What can hang from each mark
R: B F Z
D: P Q S V
G: Q
P: D Q
B: A R S
Z: F R
A: B T
Q: D G P
S: A B D
T: A
V: D
F: R Z

Each row was made from one small tree. Brackets hold a mark, then the marks that hang from it, in alphabetical order. Every link used is in the known rows. Write each row's tree.
In the rows, zero is written as 128.
Known rows
[V [D P [Q G] [S [B R]]]]: [147 133 125  83 145 169 150  83 118 146 132 116 174 102 151 140  96  95
 139 126 103 152  68 157  96 139 134 131 159 115 119  99 164 102 153 134
 146 160]
[G [Q [D P [S [A B T]]]]]: [165 161 130 131 157 118 118 154 150 113 142 124 107 131 184 109 103 106
 136  82 179 102  98 142 122 171 175 142 123 105 116  69 139  81 109 125
 113 161]
[A [B [R Z]] T]: [141 152 122 103 161 134 141 132 135 130 216 140  96 136 117 122 174 170
 177 103 119 128 126 174 148 114 106 124 109 110 114 101 110  95 109 117
  96 124]
[Q [D P] G]: [155 111 146 136 144 144 133  94 145 145 114 104  99 168 141  88 101 103
 155 121 137 119 167 153 121 129 167 208 160 146  75  83 120 107 108 166
 113 109]
[S [A T] B [D [P [Q G]]]]: [187  73 115 137 166 110 152  33 115  91 106 156 106  67 150 154 137 140
 137 112 100  74 252  97 116 124 119 125  33 163 142  83 136 203 147  93
 112 173]
[S [B R] D]: [163  91 123 148 146 143 160 124 109 102 158 168 128 110  97 145 109 121
 139 122  94  81 203  98 131 111  35  76  75 158 120 141 151 159  91 143
 104 123]
[A [B [R F Z] S] T]: [146 163 123 119 117 144 124  99 141 127 203 128 101 165 126 115 155 152
 181  94 126 127 123 163 145  91  92 115 127  81 141 103 117 114 124 133
  98 128]
[P D Q]: [ 59 136 126 175 123  95 118 212  99  88 108 113 142 115 107 172 126 131
 150 150 112 127 135 121 138  82 147 158  82 115 152  82 101 118 198 138
  81 112]
[V [D [S A]]]: [ 97 135 119 129 134 133 146 206 106 126 141 120 161  87 163 130 100 124
 163  84 142 148  98 135  93 115 146 120 133 134 121 116 163 148 149 111
 160 129]
[Z [F R]]: [ 73 138 120 167 132 117 143 222 133 132 117 103 126 155  92 103 102 112
 108 123 143 178 109 134 156 117  96 118 145 157 140 189 114 123  92 132
 156  75]
[G [Q [D [S A] V]]]: [136 146 128 135 140 111 118 200 131 107 107 140 111 120 169 109  87  74
  99 127 175 101  97 130 123 181 159 139 130 128 114 112 146 113  99 135
 128 151]
[T [A [B [S [D Q V]]]]]: [129 153  88 125  98 100 114 165 133  83 129  99 151 141 107 160 155 149
 136 137 130 145 102 133 154 113 133 113 145 107  91 127 117 153 137 113
 159 138]
[T [A B]]: [115 155  95 148 105  91 111 225 130  94 165 102 138 139 121 143 153 155
 162 100 145 143 118 138 168  99 137 135 144 121  82 121 101 132 129 109
 158 114]
[Z F R]: [ 93 128 115 153  89 110 123 192 156 166 131  82 127 165  88 109 126 101
 135 115 131 207 112 122 161 151 116 123 156 205 135 208 123 128 110 121
 121  88]
[Z F [R [B [S [D V]]]]]: [130 111 108 143  59 112 113 114 168 160 115  94 128 179  69 136 144  87
 141 134 140 179 120  88 161 137  96  87 153 183 161 232 147 174  83 131
 124 124]
[Q G P]: [ 88 102 190 136 147 136 146 110 133 134 115 119  93 139 144  82 124 123
 128 121 165 131 159 148 150 112 143 211 139 153  66 106  99  79 150 156
 102 102]
[Q G]: [ 98 114 142 156 142 125 138 156 130 145 121 109 111 159 121 106 128  91
 138 138 135 141 165 136 149 118 136 190 141 147  88 123 113 126 141 147
 110  98]
[Z [F [R [B [S A D]]]]]: [121 113 123 174 110 122 138 145 143 122 101 103 111 144  99 131 112 105
 125 109 159 132 146  98 149  99  79  95 126 143 163 197 142 172  91 135
 156  98]
[V D]: [ 76 116 114 141 134 117 142 232 129 115 153 135 158 129 124 126 111 116
 158  99 135 177  90 149 114  81 139 130 133 146  88 138 142 122 119 127
 136 101]
[P Q]: [ 73 147 122 175 127  84 121 209 118  98 136 125 134 131 106 138 128 105
 129 147 130 129 127 126 131 101 142 160  95 123 129 101  87 122 146 139
 117 115]
[T [A [B S]]]: [114 155  93 152  90 107 104 200 125  92 154  93 145 148 115 144 146 150
 173  92 154 142 118 136 169  84 134 130 146 100  92 119 105 138 138 122
 154 123]
[S A [B [R [Z F]]] [D P]]: [238  64 103 155 109 133 156  49 111 107 106 172  87  51 140 147 126 124
 146  97  87  56 252 102 114 143  69  95  64 149 164 173 161 187 104 121
 139 148]
[Z F [R [B [S [D P]]]]]: [147 114 113 157  59 119 107  92 175 170 123  91 129 181  77 133 142  96
 159 106 141 173 131  85 152 128 108  96 157 172 164 218 142 155  88 137
 120 120]
[A [B [S [D P [Q G]]]] T]: [144 143 127 106 169 134 146  47 157 132 150  97 126 174 116 133 164 154
 160 121 123 148 128 151 135 121 142 136 118 103 106  70 121 118 149 119
  91 150]
[F [R [B A [S [D V]]]] Z]: [ 79 139 125 145 158 148 150 177 126 136 106 149 145 173  83 126 116 167
  84 142 113  94 139 122 147  83  95  31 125  99 156 124 112 149  68 139
 149 117]
[P [D Q S]]: [ 90 180 148 115 137 133 116 165  98 144 110 105 154 117 120 162 130 138
 126 150 108 143  80 126 101 149 153 143 147 103 147 104 129 106 191 129
 106 108]
[G Q]: [ 96 138 127 180 134  93 110 244 149 108 135 149 121 149 130 115 115  66
 105 116 169 137 103 124 154 134 142 143 118 122 100 146 115  82 107 142
 103 117]
[D [Q G P] [S [B A]] V]: [127 125 154  41 146 148 140  32  91 150  58 129 145  87 158 123 120 121
  48 210 118 128  64 147 115 220 156 161 149 118 128 101 132 100 174 117
 165 180]
[P [D V]]: [ 83 127 116 130 136 111 121 212 104 117 102 149 148 125 107 143 136 149
 134 176 100 151 121 122 130 118 146 131 111 135 138 129 118 131 154 122
 110 107]
[S [B A]]: [130  88 107 135 126 124 124 153  98 125 115 155 143 109 120 136 118 131
 113 132 114 120 138 117 136 134 121 120  94 127 136 135 124 135 128 116
 146 122]
[R F]: [104 154 129 174  99  89 108 205 145 128 148 137 126 165 135 100 117  99
 118 132 123 140 128 108 113 109 118 142 149 129 132 143 108 140 115 135
 139  78]
[B A R]: [121  93 111 128 144 181 125 145 116 134 156 138 166 105 132 120  89 162
 111 161 105 130 116 130 124 108 135 122 128 114 140 144 125  67 155 142
 133 115]
[T [A [B [S D]]]]: [122 145  97 158  93 108 116 187 127  86 150  93 143 149 111 154 145 156
 173  91 146 132 143 125 166  81 119 115 136 111  88 121 117 154 136 122
 145 126]
[B [A T] [R Z] [S [D V]]]: [143  80 109  95 122 205 122  43  97 129 132 169 152 103 115 136 124 193
 123 155  92 126 154 145 124 102 118  90 115 102 156 167 149 126 135 141
 111 160]
[Z [R [B [A T] [S D]] F]]: [133 121 119 127  78 137  86  90 171 157 150 112 154 186 106 133 148 136
 144 114 122 151 128  77 134 104 112  77 151 149 164 156 137 170 120 117
 105 119]

Which tree is each row?
[142 132 115 124 175 100 143 150 143 116 159 124 101 108 154 123 159 165
 158 100 139 121 151 138 123 131 151 138  83 133 122  86 116 144 145  80
 130 121] | [S [A B T]]
[146 182 143 100 148 143 123  65 126 181 104  99 150 135 142 118 132 102
 106 166 111 145  85 138  90 189 183 179 185  97 128  92 116  92 166 137
 145 144] | [D P [Q G] S]
[152  90 166 129 163 123 161  64 145 108  74 113  88  87 156 132 136 126
  97 135 129  91 196 117 104 147 135 169 104 162  88 113 136 143 172 121
 116 113] | [S A [D [Q G P]]]
[171  68 100 144 131 130 138  92 110 117  98 169 159 105 122 147 121 154
 119 133  87 100 186  90 118 141 117  92  77 134 143 132 140 152 121 118
 139 147] | [S [B A] [D P]]
[125 114 124 119 154 108 150 113 141 123  87 128 126 142 104 136 145 103
  79 203  92 141 139 122 118 162 126 139 131 161  93 140 135 153 126 131
 121 123] | [S [D [Q G] V]]
[ 99 128 165  82 140 145 159 105 111 130 116 109 142  98 155 132 105  99
 125 106 144 153  60 165 109 137 130 155 154 134  87  97 157 103 159 130
 138 142] | [V [D [Q G P] [S B]]]
[115 143  83 136 135  84 114 166 124 112 105 165 164 124 114 120 140 128
 110 205  96 144 106 125 112 143 183 145 104 116 149 108  82 119 119 122
 154 155] | [D [P Q] V]
[125 120 158 108 135 130 122 147 117 101  99 155 114 109 178 101  76 104
  80 123 187  99  72 142 136 180 154 142 124 123 105 102 140  61 104 145
 126 168] | [G [Q [D [S [B A]] V] P]]
[137 113 189  83 153 159 156  56 109 132  85 108  79 102 194  74  89 134
 122 135 174  89 152 156 112 169 161 204 152 160  82  62 137 114 141 147
 137 146] | [Q [D [S A] V] G P]
[151 165 147 114 152 147 145 111  92 147 174 155 118  83 171 116  90 143
 121  95 111  78 170 118  97 138  90  84 109 128 174 102 140 166 127 109
 141 145] | [D [S [A T] [B [R [F Z]]]]]
[146 154  79 123  99 103 110 143 139  89 122 104 160 142 114 156 159 158
 140 139 122 147 104 132 146 117 150 114 147  99  99 121 111 143 137 111
 165 149] | [T [A [B [S [D P Q V]]]]]
[148  86 149  95 152 113 164  54 123 105  75 154 107 112 110 140 141 106
  78 182 102 106 159 122 128 170  89 130  97 168  90 128 138 152 116 126
 119 145] | [S B [D [Q G P] V]]
[150 157 130 108 151 148 142  68 162 115 199 108 129 168 124 131 134 154
 147 127 111 134 108 140 124  99  87  94 122  99 132  91 134 113 140 127
  89 132] | [A [B [R F] [S [D Q]]] T]
[148 144 129 104 108 163 116 100  76 153 161 155 140  94 152 127 110 145
 124 115 106 104 125 127 113 151  96 100 133 104 178 129 145 138 131 124
 143 150] | [D [S [B [A T] [R F Z]]]]
[111 156 126 149 127 120 116 204 125 129 130 156  98 159  74 127 182 120
 145 101 144 101 136 129 154  96  81  98 138 104 133 145 102 157  49 137
 142  83] | [F [R B Z]]
[148 142 132 117 153 123 119  78 158 155  95 114 133 150 123 117 148  99
 101 174 104 155 107 145 107 158 185 194 165 113 102 114  98  88 150 138
 131 116] | [D P [Q G]]
[114 168 106 118 133 115 125 120  97 142  96 131 172 118 143 116 124 114
 117 206 103 133 106 124 113 175 182 156 135 106 164  76 106 127 152 131
 160 192] | [D [P [Q G]] S V]
[146 130 148 155 138 169 147  80 137 118 168 144 116 128 152 113  76 156
 127 101 102  85 212 114 101  62  79  75 108 125 156 130 143 162 131 143
 101 119] | [B [R [F Z]] [S [A T] D]]
[ 87 143 119 136 128 130 139 163 110 128 133 108 180 113 155 132 101 109
 165 114 127 159  87 146 106 106 169 150 141 116 126  80 142 111 163 136
 143 163] | [V [D [P [Q G]] S]]
[185 115 120 137 147 120 156  98 144 100 166 137  84  98 159 136 157 167
 160  94 105  76 211 123 118 117  86  99  78 139 138 106 149 174 135  99
 110 130] | [S [A [B [R F Z]] T] D]
[102 172 194  91 153 146 138  72 118 160 106  92 119 122 150 110 126 110
  93 148 152 135  81 151 109 178 157 195 179 118  96  92 115  73 176 144
 126 126] | [D [Q G P] S]
[165 112 133 149  35 113  72  49 138 138 124 163  98 155 129 147 173 126
 136 101 135  96 156 100 118  88 118 118 147  77 178 184 142 185 100 141
 129 126] | [R [B [A T] [S D]] F Z]
[ 91 133 167 107 142 133 136 145  91 119  98 146 129  76 163 117 122 180
 131 138 143 117 125 125 111 138 155 147 112 132 135  98 119  99 179 118
 124 130] | [Q [P [D [S A] V]]]
[125 138 165 121 144 119 126 164 133  98 103 147  95 104 188  92  84 100
  95 113 200  94  92 141 123 175 164 155 126 131  95  99 135  74 107 142
 124 153] | [G [Q [D [S A] V] P]]
[143 170 176  72 154 161 140  67 100 140 143 138 129  86 137 128 110 125
  95 137 132 105  73 138  95 174 102 128 142 108 125 106 125  76 143 140
 135 138] | [D [Q P] [S [B R]]]
[122  98 108 139  64 114  99 136 169 176 122  86 134 158  95 133 138 106
 126 127 141 186  94  99 162 147 132 113 161 179 164 225 134 127 110 119
 138 108] | [Z F [R [B A]]]
[126  92 117 131  70 137 101  75 166 171 125  86 138 164  88 141 136 126
 138 111 143 188 116  95 159 127 121  92 151 178 168 224 151 149 114 120
 115 127] | [Z F [R [B [A T] [S D]]]]
[ 97 133 170  70 166 153 155  88 124 134 124 100 137  76 185 125 112 132
 125 100 154 162  71 169  89 133 173 168 154 142  87  92 156 103 184 109
 137 142] | [V [D [Q G P] [S [A T]]]]
[130  88 120 110 113 171 115  90 110 152 158 147 122  91 134 122 118 172
 110 131 110 158 121 166 137 122 139 140 140 128 157 201 132  78 133 132
 129 124] | [B [A T] [R [Z F]]]
[118 125 116 125 160 170 117 108 137 129 124 141 166 162  90 129 136 176
 129 122 134 124 125 102 135  76 114  67 124  98 157 122 119 140  91 128
 139 124] | [F [R [B [A T] [S [D P]]]]]
[141 133 115 143 140 102 109 195 157 104 112 159 119 152 144  99  99  78
 100 140 158 127  89 139 131 161 175 148 132 125  97 122 123  78  71 146
 119 140] | [G [Q [D P V]]]
[152  86 124  97 159 127 136  66 117 116 111 153 145 100 109 167 135 151
  78 148  89 127 141 115 110 151 114  97  87 147 126 137 144 150 132 101
 119 135] | [S [B [A T]] [D Q]]
[118 117 116 104 121 134  92 133 160 171 160 122 148 160  93 133 169 150
 144 121 129 165 107 103 144 126 144  99 140 163 139 152 118 134 110 103
 110 115] | [Z [R [B [A T]]]]
[131 152 124 102 187 139 147 139 147 125 226 128 124 144 120 117 147 171
 166 120 123 140 108 160 142 108 109 116 107 121 112  87 113  84 121 113
  96 123] | [A [B R] T]
[136 132 128  85 143 133 136  99  81 133  51 115 132  76 145 168 130 116
 107 186  91 113 122 123 114 185 144 144 115 125 161  94 151 163 208 103
 128 152] | [P [D [Q G] [S A B] V]]
[ 77 142 138 161 158 152 149 178 128 140 116 138 137 178  85 128 114 165
  96 112 122  88 151 121 150  69  92  39 127  95 150 119 111 141  75 146
 138 104] | [F [R [B A [S D]]] Z]
[190 125 132 185  24  87  87  84 143 122 109 157  62 143 133 147 178  79
 161  85 145  54 200  83 112  91  90 123 132  84 173 183 145 226  90 148
 138 110] | [R [B [S A D]] F Z]
[150  96 127 133  56  99  84  85 132 162 124 151  83 118 117 148 180 122
 123 111 152 141 117 136 142 128 155 157 150 114 167 233 129 136  85 126
 148 120] | [R [B [A T]] [Z F]]
[141 145 131 158  86 132 113 164 127 131 173 160 100 136 128 107 128 107
 139 123 104 106 152 138 122 104  81 133 150 111 139 166 119 120 102 159
 122  88] | [B [R F Z]]
